Every row comes from one small tree of marks. Brackets hold a mark, then the marks that hang from it, in the order of their numbers. Every link used is in the known rows. Which tree was each row made from?
Known rows:
{J_891 J_716 J_868}: [-0.32,1.44,1.00,0.98,-0.46,2.14,0.97,-2.55,-1.25,-1.34,-2.97,-1.75,0.44,-1.69,-1.11,1.41,0.95,1.35,0.73,-1.02,-1.10,-0.15,0.49,-0.82,0.45,1.82,-0.17,2.61,1.32,-1.22]
{J_193 {J_509 J_936} {J_581 {J_716 J_891}}}: [0.60,-1.33,-0.77,-0.67,-0.42,0.82,0.92,1.18,1.05,-2.34,0.64,-2.08,-2.56,1.73,-1.04,-1.12,0.80,-1.66,-0.29,0.44,2.99,0.82,0.00,-1.07,-0.63,0.94,0.62,5.23,0.61,-0.38]
{J_193 J_509}: [-0.26,-1.91,-0.32,-0.10,0.20,2.43,-0.18,0.18,-0.95,-1.83,-2.17,-1.44,-3.97,1.23,-1.19,-1.56,2.17,-0.65,0.22,-0.44,0.49,1.37,0.66,-1.22,1.58,0.55,-0.25,3.36,-0.17,0.99]
{J_936 J_509}: [-0.54,-1.43,-0.97,0.10,1.13,2.04,0.67,0.17,-0.29,-0.66,-2.53,-3.02,-2.35,0.51,-0.62,-0.11,0.76,-1.17,-0.20,-1.08,1.34,1.59,-0.30,-0.40,1.02,-0.10,0.50,3.33,0.72,1.72]
{J_465 {J_868 J_891}}: [-0.64,0.33,0.98,-0.16,-0.59,0.50,-2.00,0.22,-0.04,-1.29,-1.41,-3.05,-3.76,0.61,-1.41,-0.63,0.50,-0.05,-1.19,0.23,0.76,-0.30,1.23,-0.27,1.63,-0.51,-0.70,2.08,1.41,1.34]
{J_193 {J_581 {J_716 {J_891 J_868}}}}: [-0.38,1.09,-0.19,1.00,-0.49,0.47,1.05,-0.07,0.22,-2.27,-0.37,-2.91,-0.07,0.42,-1.17,1.55,0.12,-0.36,0.64,0.26,-0.76,0.38,0.68,-0.20,-1.63,2.18,-0.20,4.32,1.34,-0.03]
{J_665 {J_93 {J_868 J_465}}}: [-0.34,-2.22,-0.43,-0.72,-2.19,0.04,0.03,-1.01,-0.68,1.40,-2.80,-2.35,-0.99,-0.82,0.47,1.13,0.54,-2.22,-0.49,-0.57,-1.78,1.25,-0.31,-1.15,1.67,-0.35,0.74,0.30,1.71,0.30]
{J_465 {J_868 J_93 {J_891 J_716}}}: [0.88,0.10,2.18,-0.54,-0.25,0.80,-2.72,-1.38,1.24,-0.25,-1.27,-1.79,-0.44,-0.67,-1.61,-0.82,-1.08,0.70,-0.12,1.50,1.03,0.10,-0.11,0.73,0.90,0.59,0.27,1.65,3.15,0.33]
{J_581 {J_193 {J_509 J_936}} {J_716 {J_891 {J_868 J_465}}}}: [1.03,0.00,-0.17,-0.02,-1.95,-0.81,-0.24,0.31,-1.27,0.78,0.07,-0.28,0.85,-1.49,-0.36,1.87,1.99,-1.75,-2.66,-0.89,1.37,0.15,-1.42,-0.40,-1.78,-0.73,-0.81,3.27,1.79,-0.71]
{J_665 {J_93 {J_868 J_465 {J_891 {J_716 {J_581 J_193}}}}}}: [-0.38,0.08,-0.95,-0.61,-3.24,-1.68,-0.09,-1.35,1.23,1.01,-0.40,-2.28,3.15,-3.28,0.49,1.69,-1.17,-2.47,-1.03,1.03,0.21,0.74,-2.13,-0.26,0.61,0.09,1.32,-0.08,2.95,-1.72]
{J_93 J_868}: [-1.55,-0.76,-0.32,-0.42,-0.96,0.55,0.59,-0.05,-0.92,-0.27,-3.34,-2.74,-2.84,0.16,0.09,0.90,1.14,-0.17,-0.96,-1.65,-1.28,0.59,1.10,-0.51,2.35,0.06,0.02,3.09,0.66,0.33]
{J_891 {J_716 J_581}}: [-0.28,-0.03,-0.33,0.22,0.77,1.40,0.28,-1.48,1.00,-0.88,-1.26,-1.72,-1.09,-1.65,0.23,-0.58,-0.06,-0.45,2.04,-0.89,-0.10,0.49,-0.06,-0.90,0.63,1.59,0.62,2.50,1.40,-2.15]
{J_868 J_465}: [0.27,-1.16,-0.63,0.00,0.28,1.15,-1.04,-1.43,-1.61,1.86,-2.52,-0.75,-1.83,-0.47,0.31,-0.46,2.50,-1.26,0.60,-1.06,-0.42,0.24,0.01,-0.90,0.66,-0.40,-1.36,1.88,2.16,0.32]
{J_93 J_665 {J_868 J_465 {J_891 {J_716 J_581}}}}: [-1.15,-0.51,-0.46,-0.63,-3.32,-1.77,0.02,-2.12,2.00,1.69,-1.43,-1.24,3.58,-1.44,0.75,0.81,-0.86,-1.12,0.38,-0.03,2.02,-1.40,-0.11,0.82,0.94,0.30,0.56,0.91,3.81,-0.46]
{J_665 {J_93 {J_868 J_465 {J_891 J_716}}}}: [0.60,-0.70,-0.06,-0.52,-3.04,-0.83,0.39,-2.52,0.94,1.34,-2.40,-2.89,2.27,-1.57,0.01,1.26,-0.36,-1.51,-0.63,0.65,0.51,0.00,-1.12,-0.50,1.30,0.14,0.61,0.23,3.22,-0.51]
{J_93 J_665 {J_868 J_465 {J_891 {J_716 {J_581 J_193}}}}}: [-1.62,0.39,-1.13,-0.57,-3.53,-2.42,-0.05,-0.73,0.74,1.09,-0.77,-0.63,4.28,-2.09,0.74,1.64,-0.89,-1.89,-1.16,-0.26,1.66,-0.45,-1.06,1.02,0.47,-0.33,0.41,0.82,3.47,-0.83]
{J_716 {J_891 J_868}}: [-0.11,0.32,-0.58,1.22,0.74,1.12,0.82,-0.79,0.05,-0.50,-2.22,-2.77,-1.99,-0.01,0.38,0.67,0.87,1.70,0.10,-1.23,-1.30,-0.08,1.77,-0.14,-0.40,0.69,-0.47,4.09,0.85,-0.10]
{J_581 {J_193 {J_509 J_936}} J_716}: [-0.80,-0.69,0.00,-1.18,-1.71,0.33,-0.29,1.88,-2.74,-0.71,0.00,0.09,-1.83,-0.34,-1.26,0.15,1.53,-2.49,-2.80,-1.14,1.72,1.67,-1.69,-1.33,0.38,-0.29,-0.64,3.37,-0.35,-1.15]
{J_465 J_868}: [-1.04,-0.33,1.03,-0.12,0.39,1.62,-1.44,0.84,-0.94,-2.13,-2.43,-2.40,-4.57,0.53,-1.24,-0.47,1.02,-0.92,0.12,-0.77,-0.98,0.36,0.94,-0.60,1.89,-0.07,-0.19,1.91,0.27,0.92]
{J_581 {J_193 J_509} {J_716 {J_891 J_868}}}: [-0.06,0.47,0.09,1.01,-1.30,-0.14,0.84,1.53,-1.37,-2.61,-0.40,-1.13,-0.05,-0.35,-1.13,1.47,1.19,-0.49,-1.69,-1.03,-0.19,1.77,-0.32,-0.07,-1.29,1.04,-0.68,4.07,-0.01,-0.22]
{J_868 J_93 J_465 {J_891 J_716}}: [2.38,-0.66,0.29,-0.54,-0.67,0.18,-2.32,-4.03,0.58,3.65,-1.52,-0.27,2.46,-1.78,-0.21,-1.10,0.13,0.22,0.05,1.19,1.60,0.08,-1.36,0.14,-0.23,0.29,-1.32,1.13,4.70,-0.13]
{J_93 J_665 {J_868 J_465 J_891}}: [-1.85,-1.02,-0.47,-0.66,-3.49,-1.64,-0.52,-0.82,-0.38,2.48,-2.04,-1.53,1.03,0.38,0.57,0.75,0.45,-0.73,-1.52,-0.51,1.51,-0.93,0.83,0.78,1.35,-1.46,-0.57,1.72,3.08,1.50]
{J_665 {J_93 J_868}}: [-1.72,-1.84,0.03,-0.78,-1.87,0.81,0.86,0.13,-0.59,-0.39,-2.54,-3.56,-2.58,-0.06,-0.06,1.15,-0.52,-1.20,-0.77,-0.52,-1.83,1.84,0.47,-1.23,2.62,0.42,1.57,1.57,-0.07,-0.16]
{J_193 {J_509 J_936} J_581}: [0.00,-2.32,-0.92,-1.14,-0.15,3.08,-0.16,0.07,-0.07,-2.63,-0.64,-1.35,-4.26,1.49,-1.98,-1.55,1.83,-0.96,-0.20,1.33,2.43,0.65,0.59,-2.02,1.23,-0.01,1.57,4.45,-0.07,0.90]
{J_581 J_193}: [-1.85,0.14,-0.91,-0.08,0.07,0.95,-0.12,0.54,-2.95,-0.51,-1.92,-0.94,-2.71,-0.74,-0.25,0.10,1.55,-0.92,-1.57,-1.63,-0.65,1.63,-0.31,-0.67,0.95,-0.33,-1.23,3.16,0.10,-0.42]

Write each row's tree:
[-0.36,-0.80,-0.99,-1.02,-0.42,1.46,0.05,0.17,0.16,-1.78,0.00,-0.17,-1.43,-1.98,-0.55,-0.50,0.54,-1.40,-0.43,-0.45,2.28,0.83,-1.32,-1.39,0.71,0.15,1.50,3.00,-0.09,-2.39]
{J_891 {J_716 {J_581 {J_193 {J_509 J_936}}}}}
[1.15,-0.47,0.21,-0.23,-0.65,1.67,-1.81,-1.08,0.44,-1.70,-0.36,0.46,1.94,-2.66,-1.79,0.77,-0.43,0.49,0.00,1.89,-0.27,1.33,-0.88,0.04,-0.42,2.10,1.51,2.16,0.99,-0.26]
{J_891 {J_716 {J_581 {J_193 J_509}}} {J_868 J_93}}
[-0.31,-0.51,-0.60,-0.15,-0.87,-0.41,0.68,2.21,-1.09,-0.80,0.58,-1.12,-2.06,0.34,-0.05,-0.12,1.29,-1.87,-2.52,-1.61,2.11,1.50,-1.35,-0.79,-0.59,-0.57,-0.69,4.35,-0.22,-1.61]
{J_581 {J_193 {J_509 J_936}} {J_716 J_891}}
[0.00,-0.28,-0.80,-0.81,-1.15,0.62,-0.74,-0.30,1.06,-0.93,0.64,-0.91,-0.34,-1.89,-0.48,-0.69,0.42,-0.78,-1.43,1.10,4.36,-0.08,-0.98,-0.91,0.16,-0.26,0.89,3.40,0.82,-1.93]
{J_868 {J_891 {J_716 {J_581 {J_193 {J_509 J_936}}}}}}
[-0.22,-1.42,0.23,-1.37,-1.65,1.72,0.08,0.78,-0.65,-2.30,0.52,-1.16,-2.38,1.49,-2.33,-0.54,1.51,-2.27,-0.21,1.01,2.15,1.21,-0.60,-1.87,0.38,0.88,0.66,4.14,0.06,-0.12]
{J_193 {J_509 J_936} {J_581 J_716}}
[-1.93,-1.48,-0.52,-0.52,-2.53,-0.45,0.39,-0.41,-1.01,1.85,-2.90,-0.78,0.21,0.19,0.61,1.03,1.02,-1.46,-0.58,-1.80,-0.21,-0.20,0.63,0.29,1.54,-0.82,-0.25,1.30,2.15,1.21]
{J_93 J_665 {J_868 J_465}}
[0.51,-0.80,0.55,-0.88,-1.25,0.51,-2.15,-3.55,0.79,2.48,-0.83,0.86,4.68,-2.68,-0.15,0.78,-1.34,0.06,1.96,0.89,-0.49,-0.85,-0.35,0.86,-1.08,1.31,0.73,0.08,3.81,-0.28]
{J_891 {J_716 J_581} {J_868 {J_93 J_665} J_465}}
[-0.40,0.07,-0.52,-0.22,-2.29,-0.61,0.44,0.64,1.31,-2.51,-0.72,-1.66,0.67,-1.52,-0.73,0.56,-0.14,-0.63,-1.44,0.66,2.25,0.85,-0.67,-0.39,1.50,0.82,1.21,2.67,0.98,-0.28]
{J_93 {J_868 {J_891 {J_716 {J_581 {J_193 J_509}}}}}}
[-0.31,0.04,-0.71,0.62,0.22,0.20,1.42,0.75,0.46,-1.73,-0.24,-2.94,-1.62,1.33,-0.58,-0.57,0.04,-1.47,0.79,-0.12,0.07,1.36,0.03,-0.27,-0.97,1.68,-0.67,4.37,1.52,-0.53]
{J_193 {J_581 {J_716 J_891}}}
[2.04,-0.18,0.91,-0.18,-0.80,1.38,-1.78,-4.18,-0.47,2.39,-2.59,0.24,3.08,-2.76,-0.96,0.90,0.50,0.66,0.92,0.73,-0.90,-0.45,-0.52,0.19,-0.24,1.20,-0.32,1.09,3.97,-0.16]
{J_891 J_716 {J_868 J_93 J_465}}
[-1.09,-0.24,0.24,-0.19,-3.61,-1.58,0.47,-1.89,0.32,1.80,-2.37,-0.92,3.31,-0.49,0.09,1.15,0.00,-0.51,-0.82,-0.89,2.06,-1.16,-0.05,0.71,1.07,-0.17,-0.38,1.21,3.78,0.03]
{J_93 J_665 {J_868 J_465 {J_891 J_716}}}
[0.54,-1.72,-1.13,-0.36,-0.10,-0.43,-2.65,-1.91,2.12,3.10,-0.31,-0.44,2.41,-1.20,1.51,0.26,-1.43,0.65,0.97,0.67,-0.76,-0.87,0.99,1.07,-2.02,0.16,0.28,1.67,3.43,0.54]
{J_716 J_581 {J_891 {J_868 {J_93 J_665} J_465}}}
[-1.23,-1.35,1.32,-1.59,-1.01,0.02,-3.83,0.10,0.09,0.47,-0.84,-1.43,-1.07,1.15,-1.18,-1.20,-1.74,0.50,-1.56,1.25,1.24,0.28,1.12,1.10,0.71,-0.91,0.15,1.29,2.38,2.03]
{J_465 {J_868 {J_93 J_665} J_891}}
[1.06,-1.84,-1.07,-1.00,0.43,0.27,-1.98,0.28,1.73,0.28,0.74,-0.45,-0.62,-1.68,0.51,0.26,-0.49,1.02,-1.83,1.19,0.81,0.54,0.15,-0.25,-1.13,-0.09,1.64,4.02,0.48,-0.59]
{J_716 {J_581 {J_193 {J_509 J_936}}} {J_891 {J_868 J_93}}}
[-1.20,-0.94,0.68,-0.95,-1.04,1.29,-1.86,-1.12,-1.23,1.23,-1.84,-0.23,0.78,-0.44,-0.68,0.77,-0.92,1.77,-0.42,0.24,-1.08,0.47,1.49,0.62,-0.07,0.37,0.20,2.05,1.74,1.00]
{J_891 {J_868 {J_93 J_665}}}
[0.76,-1.02,0.45,-0.79,-1.85,-0.14,-1.84,-3.28,0.29,3.73,-1.19,0.57,3.97,-1.17,0.26,-1.05,-1.04,0.08,0.01,0.77,2.52,-0.21,-1.15,1.05,-0.50,-0.20,-1.00,0.66,4.68,0.05]
{J_868 {J_93 J_665} J_465 {J_891 J_716}}
[1.40,-0.74,0.95,-1.15,-0.81,0.34,-3.33,0.61,2.10,-2.50,0.69,-0.66,0.23,-1.45,-2.27,-1.05,-1.35,-0.68,-0.81,2.83,2.31,1.17,-1.07,0.67,0.34,0.85,1.49,1.48,1.59,0.47]
{J_465 {J_868 J_93 {J_891 {J_716 {J_581 {J_193 J_509}}}}}}
[-0.63,-0.38,1.38,-1.35,-1.36,-0.09,-3.18,-0.50,2.60,-0.23,0.28,-1.19,1.33,-0.78,-0.92,-0.90,-3.23,-0.03,0.51,1.77,1.81,-0.53,0.04,1.27,0.32,0.69,1.41,0.50,3.08,0.29]
{J_465 {J_868 {J_93 J_665} {J_891 {J_716 J_581}}}}
[-1.23,-0.12,-2.50,0.61,1.75,-0.11,-0.03,1.02,0.64,-0.61,-0.35,-2.20,-2.51,-0.93,1.86,-0.71,-0.08,-0.62,-0.07,-1.42,-0.31,1.32,0.09,-0.20,-0.43,0.20,-0.07,3.83,0.39,-1.09]
{J_716 {J_581 J_193} J_891}
[-0.23,-1.67,-2.38,-0.42,0.78,0.44,-0.31,1.70,1.15,-1.14,0.62,-1.63,-3.69,-0.46,1.19,-1.41,0.61,-1.00,-1.39,-0.86,2.23,0.88,0.16,-1.08,0.00,-0.77,0.89,4.28,-0.53,-1.27]
{J_716 {J_581 {J_193 {J_509 J_936}}} J_891}
[0.02,0.03,-1.19,1.03,1.26,0.63,-0.14,-0.84,1.73,-0.49,-0.85,-3.17,-1.80,-0.77,0.69,0.55,-0.09,1.24,1.23,-0.19,-1.33,-0.34,1.90,-0.11,-0.77,1.20,0.42,3.79,0.91,-0.41]
{J_716 J_581 {J_891 J_868}}
[1.31,-0.72,-1.16,-0.90,-1.54,-0.10,-1.41,-1.53,0.98,1.12,0.96,0.11,1.28,-2.50,-0.08,-0.26,1.30,-1.96,-1.22,0.98,4.23,-0.34,-1.92,-0.75,-0.36,-0.83,0.49,1.95,2.44,-1.61]
{J_868 J_465 {J_891 {J_716 {J_581 {J_193 {J_509 J_936}}}}}}
[-0.50,-0.08,0.74,-0.16,-1.42,-0.82,-0.81,-0.06,-0.02,1.58,-0.23,-0.79,2.28,0.01,0.29,1.34,-1.88,0.84,-0.24,-0.82,-0.62,0.42,0.38,1.33,-2.04,1.21,-0.62,2.86,2.26,-0.30]
{J_581 {J_716 {J_891 {J_868 {J_93 J_665}}}}}
[0.95,0.28,-0.63,0.20,-0.52,-0.10,-1.22,-2.99,1.73,1.92,-0.74,-1.53,1.55,-2.11,0.54,-0.85,0.69,-1.11,1.24,0.68,1.72,-0.69,-0.63,-0.48,-0.54,0.74,-0.85,1.23,3.77,-1.29]
{J_868 J_465 {J_891 {J_716 J_581}}}
[-0.97,1.86,-0.24,1.13,-1.11,-1.00,1.18,1.03,-1.76,-0.84,-0.75,-1.82,0.47,-1.00,-0.25,2.33,0.51,-0.34,-1.85,-1.83,-1.25,0.92,-0.12,0.17,-1.57,0.88,-1.42,3.81,0.80,-1.32]
{J_581 J_193 {J_716 {J_891 J_868}}}
[-1.17,-1.24,-1.09,-1.01,-0.33,1.81,-0.26,1.18,-2.30,-1.11,-1.15,-0.17,-3.54,-0.29,-0.96,-0.37,2.20,-1.02,-2.66,-1.08,1.74,1.19,-0.54,-1.55,1.30,-1.47,0.18,3.89,-0.44,-0.55]
{J_581 {J_193 {J_509 J_936}}}
[2.12,-1.18,-1.05,0.06,1.04,-0.36,-2.91,-2.52,2.18,2.80,-0.71,-1.20,1.04,-2.07,1.25,0.06,-0.08,0.70,1.24,1.07,-1.54,-0.46,0.59,0.33,-1.89,0.71,0.31,1.92,3.54,0.43]
{J_716 J_581 {J_891 {J_868 J_93 J_465}}}
[2.03,-0.36,0.66,0.11,-0.53,-1.12,-1.80,-1.95,0.19,3.32,-0.94,-0.67,2.54,-1.42,0.29,1.14,0.12,-0.15,-0.10,-0.27,-1.54,0.37,-0.72,0.76,-2.43,1.05,-1.47,1.94,3.87,0.03]
{J_581 {J_716 {J_891 {J_868 J_93 J_465}}}}
[0.47,0.33,0.08,0.22,-2.34,-0.79,0.49,-2.80,0.22,1.57,-2.88,-1.95,1.83,-1.35,0.17,0.81,1.23,-0.52,-0.74,-0.13,1.35,-0.90,-0.51,0.12,1.13,-0.07,-0.76,1.64,4.12,-0.09]
{J_93 {J_868 J_465 {J_891 J_716}}}
[-0.18,-1.69,0.44,-0.93,-1.42,0.79,-2.59,-2.47,-1.19,3.07,-2.01,0.78,2.28,-1.00,-0.63,0.86,0.10,0.59,0.02,0.32,-1.16,-0.17,0.76,0.80,-0.71,-0.28,-0.66,0.80,3.20,1.56]
{J_891 {J_868 {J_93 J_665} J_465}}
[-0.07,0.33,-0.05,-0.43,-1.14,1.58,0.21,-0.62,-0.04,-2.21,-0.05,-0.14,0.09,-2.85,-1.42,1.37,0.67,-0.51,-0.93,0.31,1.55,-0.16,-0.30,-1.07,0.12,0.71,1.67,2.92,0.20,-1.88]
{J_891 {J_716 {J_581 {J_193 {J_509 J_936}}}} J_868}
[-1.34,0.22,0.96,-1.32,-1.53,-0.74,-2.86,0.54,1.02,-0.60,0.74,-0.45,2.19,-1.52,-0.75,-0.02,-3.05,-0.87,-0.58,1.69,1.51,0.29,-0.99,1.94,-0.20,0.08,1.23,0.58,2.70,-0.21]
{J_465 {J_868 {J_93 J_665} {J_891 {J_716 {J_581 J_193}}}}}
[0.90,-0.21,-1.54,0.95,0.89,0.09,-1.14,-2.14,1.56,1.60,-1.02,-2.11,-0.05,-1.49,1.34,0.68,0.95,-0.02,1.31,-0.36,-1.19,-0.98,1.17,-0.04,-1.39,0.53,-0.13,2.50,2.35,-0.05]
{J_716 J_581 {J_891 {J_868 J_465}}}
[1.49,0.54,-0.03,0.08,-1.18,-1.75,-1.60,-0.99,-1.46,2.80,-0.46,0.30,3.47,-2.41,0.34,1.95,0.39,-0.74,-1.72,-0.42,-1.72,1.06,-1.96,1.20,-2.48,0.19,-1.71,2.08,3.42,-0.43]
{J_581 J_193 {J_716 {J_891 {J_868 J_93 J_465}}}}
[-0.39,-2.50,-0.35,-1.37,-0.65,0.58,-2.43,-1.70,-1.29,3.50,-1.63,0.74,0.91,-0.13,0.34,-0.98,0.10,-0.76,0.11,-0.29,-0.03,0.68,-0.13,0.51,0.07,-0.75,-0.67,0.71,3.03,0.88]
{J_868 {J_93 J_665} J_465}
[0.70,-1.39,-0.36,-0.04,-0.44,0.14,-1.77,-2.04,0.18,3.30,-1.79,0.05,2.28,-0.83,0.94,0.28,-0.45,1.25,-0.01,0.04,-0.50,-0.39,0.75,1.37,-1.57,-0.03,-0.39,1.77,3.30,1.07]
{J_716 {J_891 {J_868 {J_93 J_665} J_465}}}
[-0.38,-0.03,0.02,-0.86,-1.74,-0.11,-2.11,-2.33,-0.13,1.94,-0.39,1.64,5.63,-3.75,-0.01,1.85,-1.16,-0.54,0.26,0.71,-0.71,0.01,-1.31,1.07,-1.35,0.69,0.46,0.34,3.51,-0.89]
{J_891 {J_716 {J_581 J_193}} {J_868 {J_93 J_665} J_465}}
[0.01,-0.44,-0.84,-1.27,-1.62,-1.26,-2.67,-1.90,0.74,2.99,0.44,1.16,5.10,-2.70,0.79,-0.59,-1.57,-1.08,-0.61,1.28,2.28,0.21,-2.13,1.23,-1.47,-0.39,-0.42,0.50,4.23,-1.07]
{J_868 {J_93 J_665} J_465 {J_891 {J_716 {J_581 J_193}}}}
[-0.02,-0.38,-0.80,0.06,-0.04,1.86,0.24,0.44,0.01,-3.11,-0.32,-0.38,-0.76,-1.32,-0.94,-0.71,0.75,-1.47,0.63,-0.10,1.24,1.71,-1.14,-0.73,0.75,1.59,0.73,2.53,-0.03,-1.28]
{J_891 {J_716 {J_581 {J_193 J_509}}}}
